What can hang from each mark
z_319: z_275
z_293: z_734
z_390: z_100 z_275
z_910: z_703
z_275: z_319 z_390 z_520 z_563
z_734: z_293 z_563
z_563: z_275 z_734
z_703: z_563 z_910

Each row was made from one small tree. Brackets hold a mark, then the marks that hang from it, in the order of their numbers. Every link used is in the known rows. Write each row's tree.
Known rows
{z_703 {z_563 z_275} z_910}: [ 16   1  -5 -10  -4   3   8  -4  -6   2 -12 -36  -3   6  -5   8  -1  -3
  -8   0   5  10 -10  -1  -2   8  -5]
{z_910 {z_703 {z_563 {z_275 z_390}}}}: [ 11   0  -2 -10  -8   3   7  -1  -5  -3  20 -19   5  -3   0   2  -5  -5
 -15   0  16   4   3   5  -6   5  -4]
{z_910 z_703}: [  9  -4   1  -2  -2   4  -2  -3  -3  -1  17   4   0  -3   0  -3   3   1
 -10   3  -3  -4   3   2  -6  -4   2]
{z_275 z_319 z_390 z_520 z_563}: [-21 -11  -3   2 -10  -3  18   5   2 -28  34  -3  14 -15   4  18 -13 -14
  18 -10   0   1  35   6   8  -7 -13]
{z_390 {z_275 {z_563 z_734}}}: [ -7   8  10   3   3  -6  -8  10   2  -9   3   1  -6   2  11  10  -4 -10
   2   4 -15  -1  11   6  -4   3   4]
{z_275 z_390}: [-10  -1  -8  -1  -1  -2   9   3  -3  -4  13  -2   4  -4   1   3  -4  -4
   7  -4   6   0  -2   2   2   2   0]
{z_319 {z_275 z_390 {z_563 z_734}}}: [-21   7  15  -1   0  -7  11   7  -4 -13  25   4  -2  -6   7  21  -7 -17
   4 -14  -9   4  15   6   0   3   7]
{z_910 {z_703 z_563}}: [  8  -4   1  -7  -6   5  -6  -2  -1   7  15  -6  -2  -1  -2  -3   6   3
 -10   5   0   4   5   4  -9   0   0]
{z_293 z_734}: [  1   2 -12  -2  -1  -3   0   8  -5   9   6  -4  -1  -3   9   2  -5  -5
   0  -2   3   9   2  -1  -5   5   4]
{z_734 z_293 {z_563 z_275}}: [ 23   8  25  -3  -5   5   3  -3  13 -11 -22   0  -3  12  -1   0 -11  -7
 -25  -4  10 -15  11  -1  -2   7  -2]
{z_390 z_100 z_275}: [ -3   5   6  -3   5  -2 -16   7  -5   9 -10  -7  -7   0   6  -5   3   9
  -5  17 -11   2  -7   5   6   8  -3]
{z_275 z_319 z_390 z_520 {z_563 z_734}}: [-18  -6   5   1 -10  -5  17  13   1 -42  42  -9  11 -13   7  22 -18 -20
  16 -14   5   4  46   6   2  -7  -6]
{z_293 {z_734 z_563}}: [-3  4 -1 -4 -4 -1 -1  8  5 10  0  5  3  6  8  1 -8 -8 -3 -5 -1 -2  8 -3
 -7 10  6]
{z_563 z_275 {z_734 z_293}}: [ 29  12  24  -1  -2   1   2   5   6 -27 -10 -12  -9   4   4   5 -11 -11
 -30  -4  18  -1  15   1  -7   2   3]
{z_563 {z_275 z_319 z_520}}: [ 13  -3  11  -1 -10   3  10   3   2 -31  10 -18   8  -4   0  10 -13  -9
  -6  -3  15   1  30   0   5  -5 -12]
{z_390 z_100 {z_275 z_319 z_520 z_563}}: [-14  -4  13   1  -5  -4  -8   9  -2 -19  10  -6   1 -10   9  10  -8   0
   6  10 -17   3  30   9  13   1 -15]
{z_910 {z_703 {z_563 {z_275 z_319 z_390}}}}: [  5  -4 -12  -6 -10   4  11   2  -3 -10  30 -22   8  -6  -2   7 -12  -8
 -13  -3  26   2  14   6  -5   0  -7]
{z_293 {z_734 {z_563 z_275}}}: [ 14   9   4  -6  -4   0   3   6   4   2  -7  -7   2  10  10   3 -14 -10
 -13  -5   7  -3   7  -4  -7  12   3]
{z_293 {z_734 {z_563 {z_275 z_319 z_390}}}}: [ -5   4 -14  -3  -7  -1  16  12   2  -7  15 -12  10   2   8  11 -24 -19
  -5 -14  24  -3  18  -2  -4  11  -3]
{z_293 {z_734 {z_563 {z_275 z_390}}}}: [  4   8  -6  -7  -4  -2  13   9   2  -1   6 -10   7   6  11   7 -18 -15
  -7  -9  13  -2   6  -2  -4  14   2]
{z_390 z_100 {z_275 z_319 z_520}}: [ -6  -3  12  -2  -4  -1  -9  11  -1 -14   4 -12   1  -6   5   4  -5   3
   0  14  -5   2  25   7  12   0 -12]
{z_703 {z_563 z_275 z_734} z_910}: [ 17   5   4 -11  -4   2   7   6  -2 -11  -6 -41  -5   6  -3  11  -6  -9
 -11  -2  11  11   0  -1  -8   8   0]
{z_734 z_293}: [ 10   1  10   1  -2   1  -2  -2   3  -4  -9   4  -6   0  -1  -1  -2  -2
 -15   0   5  -4   6   1   0   1  -1]
{z_563 {z_275 z_520}}: [ 21   1  19  -5  -8   2   6  -2   2 -25   0 -16   6  -1   2   5  -7  -5
  -7   1   4   2  18   0   5  -2  -9]
{z_734 {z_563 {z_275 z_319 z_390 z_520}}}: [  0  -2   9  -5 -13   3  21   5   7 -34  18 -13  17   2  -1  12 -20 -16
   0  -9  17 -10  33   1   5   0 -13]
{z_910 {z_703 {z_563 {z_275 z_319}}}}: [ 15  -2   0  -5  -8   6   1   0   0  -9  18 -19   3  -3  -3   5  -6  -4
 -21   2  19   2  14   4  -7  -2  -7]
{z_563 {z_275 z_390 z_520} {z_734 z_293}}: [ 22   6  28  -6 -10   0  14   6   5 -45  10 -20   1  -2   5  10 -16 -17
 -19  -7  21   0  34   3  -1   2  -4]

Which tree is each row?
[-24  -9   2  -1  -8  -4  11   9  -4 -28  31  -9  11 -20   6  15 -13  -4
  14  -4  -2   5  37   7  13  -1 -15]  {z_275 z_319 {z_390 z_100} z_520 z_563}
[ 22   7  13  -9  -6   4  -3   6   2 -13  15 -24  -3   1   1   3  -5  -6
 -25   3  13   6  14   4 -15   2   4]  {z_910 {z_703 {z_563 z_275 z_734}}}
[ 13   5  17  -7  -8  -2  17  10   2 -41  20 -24   8  -3   6  12 -15 -15
  -4  -5  15   4  28   1  -1   1  -4]  {z_563 {z_275 z_390 z_520} z_734}
[ 20   2  18  -6  -7   4  -7   3   4 -10  10  -7 -10  -1  -1   0  -1  -5
 -28   2   9   1  20   6 -15   2   6]  {z_910 {z_703 {z_563 {z_734 z_293}}}}
[ -1  -1  23  -2 -10  -4  12   7   5 -40  20  -2   2 -10   9  16 -14 -17
   0 -10   0  -2  40   6   1  -2  -3]  {z_275 z_390 z_520 {z_563 {z_734 z_293}}}
[-10  -9   6   3  -9  -1   7   2   3 -28  21  -1   9 -12   2  15 -10  -9
  12  -7  -7  -1  38   4   7  -7 -12]  {z_275 z_319 z_520 z_563}
[-10  -4  13   3  -9  -2   6  11   5 -39  27  -8   8 -11   6  19 -14 -15
   8 -10  -2   2  47   4   0  -9  -6]  {z_275 z_319 z_520 {z_563 z_734}}
[ 18   2  18  -9 -12   2   4  -1   5 -16   0 -26   4  -2   0   5  -5  -3
  -7   4   8   8  21   2   2   3 -10]  {z_703 {z_563 {z_275 z_520}}}
[ -2  -4   6   0  -6   0  -3   6   0 -18   7  -5   4  -1   1   7  -6  -7
   1   8  -2  -3  24   5   6  -5 -10]  {z_390 {z_275 z_319 z_520}}
[  4   6   7  -6  -4   1  14   1   6  -8   2  -6   8   9   1   5 -12 -10
  -5  -7  11 -10   5   0   0   9  -3]  {z_734 {z_563 {z_275 z_390}}}
[ 22   1   7  -9  -7   5  -3  -4  -1   0   9 -18  -1   1  -2   0  -1   0
 -21   6   9   4   3   3  -8   2  -3]  {z_910 {z_703 {z_563 z_275}}}
[  7   7  23 -10  -6  -2   8  13  -2 -40  17 -31   3  -9   8   9 -14  -6
 -10   1  12   8  28   4   4   9  -6]  {z_563 {z_275 {z_390 z_100} z_520} z_734}
[  7   2  19  -9 -10   2  17   0   7 -27  10 -11  14   5   2   7 -14 -12
  -3  -5   7 -10  24   0   5   5  -9]  {z_734 {z_563 {z_275 z_390 z_520}}}
[ 35   7  25  -8  -8   5  -4   2   5 -17   2 -18  -9   2   1   2  -6  -8
 -40   2  19   2  19   5 -15   3   4]  {z_910 {z_703 {z_563 z_275 {z_734 z_293}}}}
[  7   5  -5 -12  -4   0  16   8  -5 -14   7 -43  -2   2  -1  14 -10 -14
  -5  -6  17  12   0   1  -7  12   0]  {z_703 {z_563 {z_275 z_390} z_734} z_910}
[-13  -9  -5  -1 -11  -1  16   5   0 -28  29  -8  12 -11  -1  12 -11 -10
  12  -7  12   0  28   3   6  -5 -10]  {z_275 z_319 z_390 z_520}
[  4  -3   1  -3 -11   1  20   4   1 -37  24 -20  13  -7   1  14 -17 -13
   2  -8  21   1  29   2   6  -4 -14]  {z_563 {z_275 z_319 z_390 z_520}}
[ 16   5  15   1  -6   6   7   0  13 -20 -14   0   1  10  -3   5 -17 -12
 -25  -7  20 -15  23   0  -1   2  -6]  {z_734 z_293 {z_563 {z_275 z_319}}}
[-13   4   1   7   1  -4  -5  14   3 -16  12  -1  -2  -2   9  15 -11 -13
   3   0  -5  -1  21   6  -2  -3  -1]  {z_390 {z_275 z_319 {z_563 z_734}}}
[-22  -2  26  -7  -6  -6   7   3 -10 -14  23   0   3 -17   7  17  -3  -4
   9  -2 -20   7  25   8  15   5  -8]  {z_319 {z_275 {z_390 z_100} z_520 z_563}}
[ -9   0  14   3  -6  -4  -2  13   4 -33  18  -5   3  -5  10  18 -12 -16
   6   0  -9  -1  42   7   1  -6  -6]  {z_390 {z_275 z_319 z_520 {z_563 z_734}}}
